Every row comes from one small tree of marks. The marks that hang from a mark follow it in brackets, in the order of their numbers. Every link used is in the known rows. Which tree was each row made from?
Known rows
z_548[z_131[z_15[z_465]] z_406 z_591]: -.07	-.31	.13	-.06	-.38	-.53	-.26	.15	.28	-.15	.16	-.31	-.40	.10	.24	.09	-.12	-.41	-.15
z_548[z_15 z_406 z_591]: -.07	-.17	.13	-.22	-.56	-.54	-.14	.02	.23	-.26	.18	-.14	-.54	.13	.16	.17	-.19	-.19	-.10
z_591[z_548[z_131]]: -.09	-.08	.10	-.13	-.19	-.65	-.06	-.03	.25	-.21	.17	-.33	-.33	.24	.04	.09	-.14	-.29	.02
z_591[z_548[z_131 z_406] z_567]: .07	-.07	.05	-.11	-.26	-.75	-.03	-.04	.30	-.26	.36	-.16	-.41	.22	-.01	.15	-.09	-.61	.16
z_567[z_465[z_15[z_131]]]: .12	-.40	.20	-.13	-.23	-.29	-.12	.28	.09	-.22	.34	-.43	-.03	-.17	.00	.10	-.13	.21	.13
z_591[z_548[z_15[z_131 z_465]] z_567]: .13	-.08	.17	-.17	-.19	-.53	-.17	-.07	.19	-.17	.27	-.55	-.27	-.03	-.19	-.01	-.04	-.48	.05
z_406[z_15]: -.06	-.13	.21	-.05	-.21	-.41	-.06	-.01	.16	-.27	.22	-.22	-.38	.16	-.21	.28	-.31	.04	-.02
z_548[z_15[z_131 z_465] z_406 z_591]: -.08	-.32	.21	-.21	-.56	-.39	-.30	.03	.15	-.12	.21	-.37	-.41	-.14	.10	-.05	-.18	-.21	-.12
z_548[z_591]: -.06	-.20	.14	-.17	-.18	-.35	.04	.08	.21	-.19	.11	-.23	-.40	.09	.17	.22	-.15	.12	-.07
z_406[z_548[z_15 z_131]]: .07	-.15	.11	-.26	-.62	-.77	-.20	-.09	.26	-.28	.16	-.27	-.49	.18	.02	.08	-.19	-.38	.02
z_548[z_15[z_465] z_131 z_406 z_591]: -.07	-.23	.15	-.22	-.66	-.68	-.36	-.05	.26	-.23	.19	-.22	-.43	.11	.25	-.09	-.15	-.36	-.12
z_406[z_15 z_548[z_591]]: .03	-.07	.07	-.04	-.48	-.49	-.07	-.02	.15	-.17	.22	-.25	-.69	.18	-.03	.25	-.24	.00	.02
z_465[z_15[z_131]]: -.04	-.38	.23	-.17	-.14	-.25	-.15	.12	.08	-.16	.28	-.42	-.10	-.24	-.08	.10	-.22	.09	.09
z_406[z_15[z_131] z_548[z_591]]: .07	-.20	.10	-.08	-.53	-.35	-.09	.01	.14	-.04	.30	-.38	-.62	.00	-.09	.21	-.28	.05	-.02
z_406[z_15[z_131 z_465] z_548[z_591]]: .01	-.21	.14	.00	-.48	-.34	-.25	.00	.07	-.02	.26	-.49	-.56	-.11	-.09	.01	-.23	-.02	.00
z_591[z_548[z_15] z_567]: .15	.06	.08	-.20	-.18	-.67	-.01	-.09	.26	-.34	.22	-.33	-.38	.25	-.12	.21	-.03	-.45	.07
z_591[z_548[z_131 z_406[z_15]] z_567]: .08	.02	.05	-.03	-.40	-.78	-.11	-.13	.31	-.28	.45	-.11	-.50	.34	-.18	.20	-.20	-.58	.14
z_567[z_465]: .07	-.24	.17	-.09	-.17	-.43	.05	.23	.20	-.30	.17	-.27	-.24	.12	.04	.23	-.14	.12	.04
z_15[z_131 z_465]: -.10	-.37	.27	-.10	-.09	-.23	-.17	.11	.11	-.10	.15	-.50	-.20	-.22	-.10	.00	-.22	-.01	-.01
z_548[z_15[z_131] z_406 z_591[z_567]]: .18	-.25	.14	-.29	-.53	-.46	-.07	-.01	.29	-.18	.34	-.18	-.48	.01	.03	.19	-.13	-.28	-.04
z_465[z_15]: -.08	-.25	.20	-.14	-.09	-.39	-.13	.10	.07	-.30	.19	-.30	-.15	-.06	-.02	.14	-.17	.04	.11
z_591[z_548]: -.13	-.04	.09	-.06	-.04	-.50	.02	.04	.15	-.22	.14	-.38	-.35	.16	-.04	.20	-.14	-.19	.06
z_548[z_406]: -.14	-.25	.17	-.09	-.23	-.43	-.04	.10	.16	-.29	.18	-.15	-.40	.03	-.02	.22	-.26	-.19	.05

Write each row's tree
.02	-.03	.06	-.04	-.12	-.60	.05	.02	.20	-.28	.31	-.20	-.46	.15	-.09	.23	-.09	-.50	.19
z_591[z_548[z_406] z_567]
.29	-.23	.03	-.17	-.48	-.65	.03	.15	.36	-.28	.38	-.05	-.40	.24	.29	.17	-.01	-.18	.04
z_548[z_131 z_406 z_591[z_567[z_465]]]
.18	-.07	.02	.00	-.20	-.63	.08	.18	.21	-.32	.36	-.22	-.37	.20	.00	.23	-.01	-.38	.24
z_591[z_548[z_406] z_567[z_465]]
-.08	-.28	.29	-.02	-.21	-.25	-.25	.01	.09	-.13	.28	-.45	-.28	-.12	-.28	.05	-.31	.01	-.04
z_406[z_15[z_131 z_465]]
.06	-.09	.06	-.23	-.56	-.60	-.11	-.01	.19	-.22	.11	-.30	-.62	.15	.13	.15	-.12	-.16	-.02
z_406[z_548[z_15 z_591]]
.37	-.13	-.01	-.10	-.35	-.55	.14	.20	.23	-.24	.28	-.24	-.52	.16	.18	.25	.04	-.04	.15
z_406[z_548[z_591[z_567[z_465]]]]
-.11	-.24	.21	-.19	-.56	-.70	-.39	-.04	.22	-.31	.19	-.23	-.34	.08	.06	-.08	-.19	-.47	-.05
z_548[z_15[z_465] z_131 z_406]
.10	-.13	.04	-.31	-.71	-.76	-.18	-.09	.29	-.20	.16	-.26	-.59	.23	.22	.08	-.13	-.25	-.08
z_406[z_548[z_15 z_131 z_591]]
-.04	-.17	.11	-.10	-.61	-.59	-.18	-.06	.28	-.20	.32	-.04	-.55	.26	.08	.17	-.30	-.13	-.08
z_548[z_131 z_406[z_15] z_591]
.01	-.17	.14	-.20	-.57	-.76	-.35	-.09	.19	-.26	.15	-.37	-.42	.09	.01	-.10	-.13	-.44	.03
z_406[z_548[z_15[z_465] z_131]]
.20	-.19	.07	-.27	-.25	-.54	.06	-.03	.38	-.21	.25	-.14	-.40	.21	.20	.17	-.07	-.12	-.05
z_548[z_131 z_591[z_567]]
.10	-.23	.01	-.15	-.44	-.59	-.08	.14	.32	-.12	.12	-.35	-.54	.22	.21	.27	-.10	-.32	-.11
z_406[z_548[z_131[z_15] z_591]]
.12	-.03	.06	-.15	-.11	-.70	.03	-.06	.33	-.25	.28	-.27	-.31	.27	-.01	.16	-.05	-.43	.11
z_591[z_548[z_131] z_567]
.03	-.24	.06	-.09	-.39	-.57	-.22	.13	.25	-.11	.09	-.48	-.48	.11	.20	.08	-.06	-.39	-.10
z_406[z_548[z_131[z_15[z_465]] z_591]]
.05	-.26	.08	-.18	-.27	-.49	-.05	.14	.37	-.16	.12	-.30	-.37	.25	.22	.28	-.12	-.16	-.22
z_548[z_131[z_15] z_591]
-.02	-.10	.07	-.10	-.13	-.63	-.09	.08	.31	-.19	.14	-.44	-.30	.30	.00	.26	-.10	-.46	-.09
z_591[z_548[z_131[z_15]]]
-.05	-.30	.14	-.09	-.33	-.57	-.15	.15	.31	-.26	.19	-.20	-.35	.18	.02	.30	-.22	-.45	-.09
z_548[z_131[z_15] z_406]
.28	-.05	.03	-.26	-.49	-.64	.00	-.06	.24	-.25	.20	-.23	-.61	.16	.07	.22	-.02	-.29	.04
z_406[z_548[z_15 z_591[z_567]]]
